Known rows, with every way that one mark hangs from another
{J455 {J398 J238} J611}: [ 1.56  0.75 -1.31 -0.26  4.60  1.28 -1.17 -0.12 -0.31 -0.99 -1.70  1.74
 -0.58 -1.15 -1.33 -0.94 -2.66 -4.04  2.93  1.65 -0.58 -0.29  1.71 -2.91
  2.98  0.70]
{J455 {J398 {J117 J600} J458} J611}: [ 0.59 -1.08 -2.59  0.32  2.16  3.99 -2.80  1.06  0.00  0.85  0.79  5.03
 -0.18 -0.35 -1.89  0.53 -2.65 -2.54  4.36 -0.71 -1.59 -1.69  1.02 -1.66
  2.63  0.83]
{J517 {J117 J398 J600} J644}: [-1.11  0.58 -2.21  1.21 -0.43 -0.02  3.51 -3.49  0.68 -0.94 -1.09  1.67
  1.01  0.03 -1.01  2.02  1.51  1.27  0.22 -2.86  0.86 -2.40  1.06 -4.00
 -1.64 -0.37]
{J564 {J517 {J117 J600} {J644 J398}}}: [-0.63  3.02 -2.35  1.60  0.50  1.18  3.99 -4.37 -0.57 -0.07 -1.07  1.58
  1.83  1.43 -0.53  0.17  1.16  0.19  1.68 -1.61 -0.96 -2.95 -0.49 -3.55
 -0.76 -2.91]
{J398 {J117 J600} J238 J455 J458}: [ 0.71 -0.72 -4.34  0.90 -1.22  6.17 -3.73  1.49 -0.19 -1.92 -0.70  3.43
  0.12  0.36 -2.52 -2.59 -2.39 -1.35  3.48 -4.74 -4.31  0.97  2.59  1.79
 -0.20  2.03]
{J517 {J644 J398}}: [ 0.34  2.72 -0.78  0.44 -0.21 -1.17  2.35 -2.28 -2.45 -0.95 -2.33  1.34
 -0.27  0.61 -0.20  1.27  1.67  0.35 -0.54 -1.46  1.57 -0.99  0.81 -2.24
 -0.43 -1.17]
{J455 {J398 J117 J458} J611}: [ 1.10 -0.70 -1.37 -0.05  1.56  3.46 -2.10  0.52 -1.02  0.86  0.15  6.23
 -0.67 -0.58 -1.28  0.19 -1.62 -2.24  3.62 -1.09 -1.19 -0.87  0.94 -1.39
  3.38  0.28]
{J458 {J398 {J455 J611}}}: [-1.00  0.00  0.85 -0.44  0.80  1.19 -1.05  1.35 -2.56 -1.05  0.36  0.38
 -0.32  0.41 -0.54 -2.27 -1.52 -3.06  2.08  1.25 -1.41 -1.16  0.99  0.72
  1.49  1.44]
{J564 {J517 J644}}: [-1.52  1.51  0.26  0.83 -0.33  0.42  3.15 -3.21 -0.65 -0.51 -1.80  0.52
 -0.13  0.88  1.61 -0.84  0.64  0.14  1.44 -0.54  0.05  0.13 -1.35 -1.97
 -0.53 -3.87]
{J238 {J398 {J117 J517 J600} J455 J458}}: [ 0.80  0.80 -1.30 -1.56 -2.01  4.30 -2.79 -0.90 -1.80 -1.84  2.36  4.71
  0.86  0.77 -1.62 -1.49 -1.27 -0.32  4.26 -1.24 -4.65 -1.42  0.96  1.31
  0.17  0.56]
{J644 J398 {J517 {J117 J600}}}: [ 2.70  5.52 -2.25  1.59  1.62  0.67  2.29 -3.81 -2.07  0.41  1.17  2.02
  2.03  0.16 -1.72  1.82  0.78 -0.32  1.87  0.45 -1.35 -3.41  0.38 -2.26
  1.30 -0.98]
{J117 {J398 J238 {J455 J611}} J517 J600}: [ 0.33  2.12 -1.56  0.16  2.96  0.91 -0.03 -2.42 -0.66 -2.00  0.54 -0.05
  1.51 -0.97 -2.02 -2.75 -2.02 -4.68  5.92  3.32 -2.66 -1.49  1.31 -1.93
  0.52  1.30]
{J517 {J117 {J398 {J455 J611}} J600} J644}: [-2.32  0.34 -2.69  0.72 -0.17  0.91  3.66 -2.84 -0.50 -0.60 -0.64  2.02
  1.05  0.60 -1.41  0.24  0.15 -0.13  1.19 -3.15 -0.72 -3.10  0.15 -3.98
 -1.36  0.75]
{J398 J238}: [ 1.65  0.61 -1.30  0.62  1.19  0.77 -0.94 -0.19  1.06 -1.86 -1.85 -0.50
 -0.41 -0.93 -0.71 -0.92 -0.70 -1.18  0.81 -0.51 -0.62  1.08  2.06 -0.86
  0.13  0.18]
{J109 {J564 {J517 J117}}}: [-1.90  0.75 -0.42  0.15  0.18  1.90  4.16 -2.68 -1.29  1.61  0.59  3.05
  1.25  0.25 -1.74 -1.03 -0.71 -1.16  3.08 -0.05  0.39 -2.12 -2.31 -3.51
  0.86 -0.43]
{J238 J398}: [ 1.34  0.66  0.77 -1.79 -0.09  0.11 -1.18 -0.64 -0.92 -1.74  0.75  0.76
  0.13  0.28 -0.76 -0.07 -0.50  0.53  0.55  0.80 -1.49 -1.07  0.44 -0.67
  0.19 -0.32]
{J398 {J117 J517 J600} J455 J458}: [-0.68  0.11 -2.58  0.27 -2.33  5.13 -2.11 -0.24 -1.03 -0.09  2.04  4.98
  0.83  0.57 -1.07 -1.65 -1.02 -1.11  4.69 -2.46 -4.09 -0.51  0.61  2.41
 -0.06  1.09]
{J109 {J564 J517}}: [-1.95  0.81  0.45 -0.08  0.54  1.25  3.10 -1.82 -2.02  1.13  0.33  1.63
  0.74  0.27 -1.46 -1.45 -1.43 -1.81  3.54  1.34  0.89 -0.99 -2.50 -2.66
  0.94 -0.65]
{J564 J517}: [-0.45  1.14  0.53  0.49  0.56  0.81  1.38 -2.00 -0.46  0.25 -0.19 -0.07
  0.75  0.75  0.74 -1.73  0.00 -0.59  1.91  1.04 -1.13 -0.06 -1.55 -0.36
  0.45 -2.79]
{J238 {J398 J117 J455}}: [-0.11  0.79 -0.34 -1.91 -2.47  1.77 -2.11 -0.57 -2.62 -1.98  1.23  3.71
  0.32  1.43 -1.17 -2.29 -0.98 -0.12  0.66 -1.91 -3.35 -1.58  0.58  1.22
  0.31  1.60]
{J109 {J564 {J517 J117 {J644 J398}}}}: [-1.80  2.48 -0.89  0.52  0.01  1.09  5.68 -4.09 -2.89  0.98 -0.94  3.91
  1.20  0.67 -1.98 -0.16  0.39 -0.97  2.80 -1.09  1.34 -2.71 -1.77 -4.96
  0.59 -1.23]
{J600 {J117 J517}}: [ 0.53  0.34  1.05 -0.93 -1.48 -0.79  0.87 -1.62  0.37  0.70  1.45  2.60
 -0.16  0.44  0.78  0.86  1.39 -1.10  2.19  0.64 -0.97 -1.62  0.88 -1.34
 -0.29  0.31]
{J109 {J564 {J517 J644}}}: [-2.90  1.00  0.14  0.24 -0.23  1.00  4.42 -2.79 -2.21  0.63 -0.93  2.06
  0.02  0.34 -0.80 -0.75 -0.83 -1.25  3.21  0.01  1.87 -0.85 -2.37 -4.02
  0.16 -1.48]
{J644 J398}: [ 2.06  2.90 -0.40  0.00  1.15 -0.98  0.25 -0.89 -2.75 -0.15 -0.37  0.85
  0.99  0.62 -1.62  0.30  1.09 -0.61  0.00  0.77  0.12 -1.52  0.82 -0.28
  1.03  0.12]
{J517 {J644 {J398 J117 J238 {J455 J611}}}}: [-0.14  2.64 -2.83  0.86 -0.57  0.75  1.14 -1.83 -2.74 -1.59 -2.66  3.56
 -0.59  0.61 -1.25 -1.13  0.10 -1.79  0.95 -3.69 -0.75 -1.60  1.68 -2.57
  0.06  0.68]
{J117 {J398 J238 {J455 J611} J458} J600}: [ 1.27 -0.49 -2.26  0.17  2.71  3.36 -1.70  0.71 -1.28 -1.77 -0.64  0.08
  0.67 -0.44 -3.33 -2.14 -2.58 -2.62  4.83  0.09 -2.90  0.02  1.53 -1.06
  0.60  1.30]

Rows
[ 3.24  5.91 -0.92  1.15  0.99  0.08  3.00 -4.38 -3.01  0.38  0.43  3.16
  1.43 -0.07 -1.18  1.46  1.89  0.13  1.17  0.17 -0.94 -2.56  0.29 -2.04
  1.97 -1.58]
{J644 J398 {J517 J117}}
[-1.02  1.21 -3.15  1.01  0.02  1.34  3.03 -3.42 -0.34 -2.49 -2.36  1.57
  0.97  0.28 -1.72 -0.24  0.51 -0.08  0.86 -3.71 -0.74 -1.46  1.93 -3.23
 -1.53  0.69]
{J517 {J117 {J398 J238 J455} J600} J644}
[ 0.22 -0.17  1.48 -1.65 -1.30 -0.87  0.57 -0.80 -2.81 -0.35  0.12  2.14
  0.14  1.74 -0.92 -0.91  1.03 -0.83  0.86 -0.53 -1.18 -1.12  0.82 -0.13
  0.12  1.87]
{J600 {J117 {J398 J455}}}
[ 1.35  1.09 -1.59  0.01  0.95  3.54 -2.26 -1.47 -0.73 -0.51  0.53  5.38
  0.48 -0.42 -1.07  0.76 -0.58 -1.61  4.08  0.19 -1.36 -0.10  1.99  0.52
  2.24 -0.14]
{J455 {J398 {J117 J517 J600} J458}}
[ 0.56  0.61 -1.22  0.12  1.06  2.96 -0.32 -1.83 -1.02  0.37 -0.24  7.39
 -0.91 -1.15 -0.25  0.75 -0.63 -2.45  4.95 -0.76 -0.60 -1.06  1.14 -2.63
  2.95 -1.00]
{J455 {J398 {J117 {J517 J644}} J458} J611}
[-0.01  0.25 -1.16  0.66  0.00  2.35 -2.71  1.08 -1.39 -2.28 -0.58  2.74
 -0.73 -0.27 -1.21 -3.14 -1.93 -4.12  2.56 -1.24 -2.39 -1.02  3.18  0.23
  1.71  2.22]
{J458 {J398 J117 J238 {J455 J611}}}
[ 1.91  3.83 -0.94  0.56 -0.62 -0.61 -0.03 -2.70 -2.17  0.07  0.75  4.37
  1.25  0.09 -1.18  0.16  1.95 -1.40  1.48  0.13 -0.60 -2.55  1.47 -0.40
  1.38  0.24]
{J644 {J398 {J117 J517}}}
[ 3.32  6.62 -2.23  0.90  1.49  1.75  2.25 -4.26 -4.34 -1.56 -1.06  3.02
  1.46  0.14 -1.98 -1.32  0.50 -1.45  1.99 -0.90 -2.94 -1.37  1.38 -1.06
  2.10 -0.28]
{J644 {J398 J238 J455} {J517 J117}}
[-1.36 -2.13 -3.58  0.48 -1.39  5.65 -2.64  2.40 -0.55  0.99  1.92  4.27
  0.12  0.92 -2.03 -1.86 -2.90 -1.58  4.06 -3.85 -4.16 -1.53 -0.20  0.77
  0.12  2.13]
{J398 {J117 J600} {J455 J611} J458}
[ 2.94  0.79 -1.80  0.17  1.28  3.76 -3.03 -0.56 -0.99 -2.03 -2.28  5.40
 -0.58 -0.85 -1.59 -0.26 -0.63 -1.38  2.51 -1.97 -1.11  1.80  3.50  0.32
  2.90  0.04]
{J455 {J398 J117 J238 J458}}
[ 0.43  3.52 -1.53  0.03 -0.29  0.59  0.13 -1.81 -3.79  0.52  1.29  4.95
  1.23  0.79 -1.68 -2.02  0.19 -3.20  2.73 -0.21 -2.52 -3.44  0.40 -0.30
  1.74  1.68]
{J644 {J398 {J117 J517} {J455 J611}}}
[ 0.42  2.67 -2.11  0.87 -0.76 -0.24  4.03 -3.71 -1.29 -0.33 -1.88  3.48
  0.78  0.47 -0.81  2.01  2.81  1.37 -1.13 -3.73  0.81 -2.71  1.18 -3.52
 -0.54 -0.90]
{J517 J117 {J644 J398}}
[ 1.06  1.08  0.27  0.60  0.44  2.04  2.69 -3.67 -0.91  0.22 -0.29  2.93
  1.64  0.16 -0.59 -0.93  1.76  0.72  2.54 -0.54 -1.66 -0.70 -0.70 -1.39
  1.17 -3.36]
{J564 {J517 {J117 {J398 J458}}}}
[-0.14 -0.10 -2.31  1.20 -0.56  1.78  2.97 -2.93  0.44 -0.79 -1.16  2.82
  0.77 -0.22 -1.39  2.42  1.75  2.02  1.27 -3.62  0.34 -1.52  1.28 -3.58
 -1.26 -1.22]
{J517 {J117 {J398 J458} J600} J644}
[ 0.32  0.90 -0.74  0.47 -0.84  2.23 -2.81  0.40 -1.85 -3.16 -1.18  2.52
 -0.49  0.01 -1.02 -3.03 -0.89 -2.98  1.46 -1.54 -2.01  0.07  3.78  1.76
  1.30  2.02]
{J458 {J398 J117 J238 J455}}
[ 2.27 -0.35 -0.31 -1.15 -2.02  2.88 -2.77 -0.14 -0.87 -1.34  1.16  4.87
 -0.29 -0.01 -1.30  0.28  0.05  1.45  1.84 -2.29 -2.49 -0.69  1.35  0.06
  0.76 -0.63]
{J238 {J398 J117 J458}}
[ 1.79  3.44  0.19  1.08  0.39  0.06  3.04 -4.44 -1.42 -0.06  0.54  2.60
  0.76 -0.97 -0.16  1.10  1.43  0.64  1.57  0.16 -0.53 -1.07 -0.21 -1.97
  1.51 -1.90]
{J644 {J517 {J117 J398}}}
[ 0.39  1.06 -1.72  0.07  2.12  1.06 -1.13 -0.54 -1.40 -2.84 -1.08 -1.62
  1.37  0.22 -2.79 -2.54 -1.83 -2.36  2.47  0.83 -1.97 -0.01  1.79 -0.04
 -0.18  2.08]
{J117 {J398 J238 J455} J600}
[ 1.50  2.95 -2.41  0.15 -0.78  3.15 -1.40 -1.17 -3.63 -0.31  1.26  4.83
  1.69  1.02 -2.55 -1.09  0.33 -1.47  3.68 -1.21 -3.17 -1.88  1.32  1.54
  1.02  0.95]
{J644 {J398 {J117 J517 J600} J455 J458}}
[ 1.77 -0.03 -1.63 -0.34  0.30  4.84 -1.64  0.95 -1.98 -2.27 -2.13  1.53
 -0.47 -0.18 -1.63 -2.83 -1.38 -0.79  2.62 -2.53 -3.24  2.92  1.69  1.92
  0.63  0.44]
{J398 J238 J455 J458}
[ 1.28  2.09 -0.86  0.43 -0.32  0.57  1.87 -1.76 -2.77 -0.88 -2.47  2.51
 -0.50  0.33 -0.65  1.69  1.92  1.12  0.56 -2.24  1.02 -0.10  0.97 -1.79
 -0.08 -2.04]
{J517 {J644 {J398 J458}}}
[-0.63  2.99 -0.89 -0.23 -0.62 -0.37  2.37 -2.08 -4.15 -1.33 -2.37  1.52
 -0.05  1.49 -0.55 -0.33  1.14 -0.12 -0.40 -1.96  0.35 -0.75  0.38 -0.92
 -0.45 -0.26]
{J517 {J644 {J398 J455}}}
[-0.57  1.45 -0.39  0.29  1.09  1.46  3.98 -3.52 -1.63  0.16 -0.67  2.98
  1.41 -0.56 -2.66 -1.56 -0.44 -1.92  3.86  0.31  0.49 -1.55 -0.94 -4.30
  1.40 -0.50]
{J109 {J564 {J517 {J117 {J398 J238}}}}}
[ 0.83  4.18 -1.12 -0.27 -1.14  0.47 -0.12 -2.38 -4.36 -0.42  0.71  4.63
  1.49  1.18 -1.55 -1.85  1.17 -2.01  1.62 -0.51 -2.08 -2.33  1.05  1.26
  1.37  1.41]
{J644 {J398 {J117 J517} J455}}
[ 4.59  5.84 -2.30  0.90  1.26  3.95  1.61 -3.53 -4.57 -1.38 -1.27  4.38
  1.07 -0.19 -2.48 -0.84  0.77 -0.54  3.31 -1.93 -3.55 -0.28  1.70 -0.48
  2.51 -1.29]
{J644 {J398 J238 J455 J458} {J517 J117}}
[ 0.94  0.30 -3.09  1.54  0.22  2.23  2.38 -3.10  1.09 -2.01 -2.38  2.46
  0.47 -0.88 -1.82  1.88  1.24  1.31  1.79 -4.01 -0.09 -0.74  2.50 -4.10
 -1.22 -1.11]
{J517 {J117 {J398 J238 J458} J600} J644}
[ 0.67  1.46 -0.45  0.65  0.62  0.85  1.62 -3.69 -0.51 -1.45 -0.26  1.82
  0.66 -1.14 -0.58  1.62  1.24 -0.35  4.97  1.32  0.27 -0.26  1.15 -2.33
 -0.57 -2.34]
{J117 {J398 J458} {J517 J644} J600}
[-1.80  2.47 -0.06  0.15  0.40  0.49  4.63 -3.24 -3.63  0.61 -1.17  2.60
  0.58  0.65 -1.62 -0.69 -0.29 -1.63  3.18  0.43  1.86 -1.65 -2.00 -4.15
  0.67 -1.47]
{J109 {J564 {J517 {J644 J398}}}}
[-2.32  1.34  0.03  0.37 -0.20  0.85  5.81 -4.47 -2.37  0.59 -0.95  3.72
  0.90  0.10 -1.63 -0.44  0.50 -0.69  3.20 -0.71  1.71 -1.96 -1.95 -5.05
  0.57 -1.36]
{J109 {J564 {J517 {J117 J398} J644}}}
[ 0.26  3.12 -0.52 -0.13  0.17  0.89  2.54 -3.18 -2.88 -0.21 -0.46  3.66
 -0.06 -0.28  0.06 -0.16  1.17 -1.51  3.87  0.22 -0.83 -1.15  0.13 -1.98
  0.60 -1.63]
{J117 {J517 {J644 {J398 {J455 J611} J458}}}}
[-0.32  1.47  0.54  0.97 -1.78  0.09 -0.37 -2.02 -0.64 -1.67  0.01  3.83
 -0.65 -0.76  0.94  0.31  1.37 -1.72  1.95 -0.16  0.39 -1.25  2.85 -0.36
  0.77 -0.66]
{J458 {J398 {J117 {J517 J644}}}}
[-0.04  1.61 -3.81  2.09 -0.95  1.62 -0.70 -2.57  2.78 -2.06 -0.79  2.86
 -0.21 -1.12 -0.20 -0.02 -0.54 -2.15  3.16 -2.28 -1.10 -0.96  3.13 -2.51
 -1.19  0.20]
{J398 {J117 {J517 J644} J600} J238}
[ 1.41  3.95 -0.84  0.05  0.11  1.16  1.98 -3.69 -2.81 -1.92 -1.91  3.18
 -0.05 -0.49 -0.11 -0.47  1.49 -1.28  3.32 -0.24 -0.87  0.34  1.64 -1.23
  0.30 -1.79]
{J117 {J517 {J644 {J398 J238 J455 J458}}}}
[ 1.37  3.05 -1.69  0.85  0.63 -0.70  1.83 -2.38 -1.85 -2.10 -3.50  1.07
 -0.51 -0.05 -0.75  0.70  1.24 -0.43 -0.01 -1.77  1.16 -0.24  2.05 -2.84
 -0.32 -1.13]
{J517 {J644 {J398 J238}}}
[-2.80  0.97 -0.72  0.52 -0.57  1.67  5.57 -3.68 -1.50  1.02 -0.65  3.45
  0.66  0.32 -1.12 -0.30 -0.14 -0.56  2.83 -1.42  1.33 -1.96 -2.13 -4.83
  0.10 -1.33]
{J109 {J564 {J517 J117 J644}}}
[ 1.68  1.65 -1.68  0.20  1.51  1.62 -2.30 -1.27 -0.66 -2.22 -2.13  3.99
 -0.25 -0.51 -1.24 -0.76 -0.87 -2.35  1.15 -0.93 -0.51  0.61  3.25 -0.22
  2.48  1.08]
{J455 {J398 J117 J238}}
[-0.41  3.19 -0.67  1.22 -0.77  0.16  2.70 -3.88 -2.20 -0.44 -1.74  2.86
  0.42  1.31  0.44 -0.70  1.53 -0.30  1.43 -1.44 -0.20 -1.35 -0.44 -2.04
  0.13 -3.32]
{J564 {J517 {J644 {J398 J117}}}}
[ 4.54  5.88 -1.26  0.52  1.78  3.19  0.24 -2.42 -5.53 -1.92 -1.62  2.69
  0.35 -0.14 -2.05 -1.36 -0.16 -1.33  3.77 -0.10 -2.92  1.08  1.44  0.52
  2.63 -1.57]
{J644 {J398 J238 J455 J458} J517}
[ 2.70  0.00 -1.50 -0.19  4.37  3.49 -1.83  0.56 -0.65 -0.89 -1.90  3.17
 -0.94 -1.56 -1.72 -0.46 -2.45 -3.12  4.29  0.59 -1.17  0.80  2.00 -2.37
  3.32 -0.32]
{J455 {J398 J238 J458} J611}
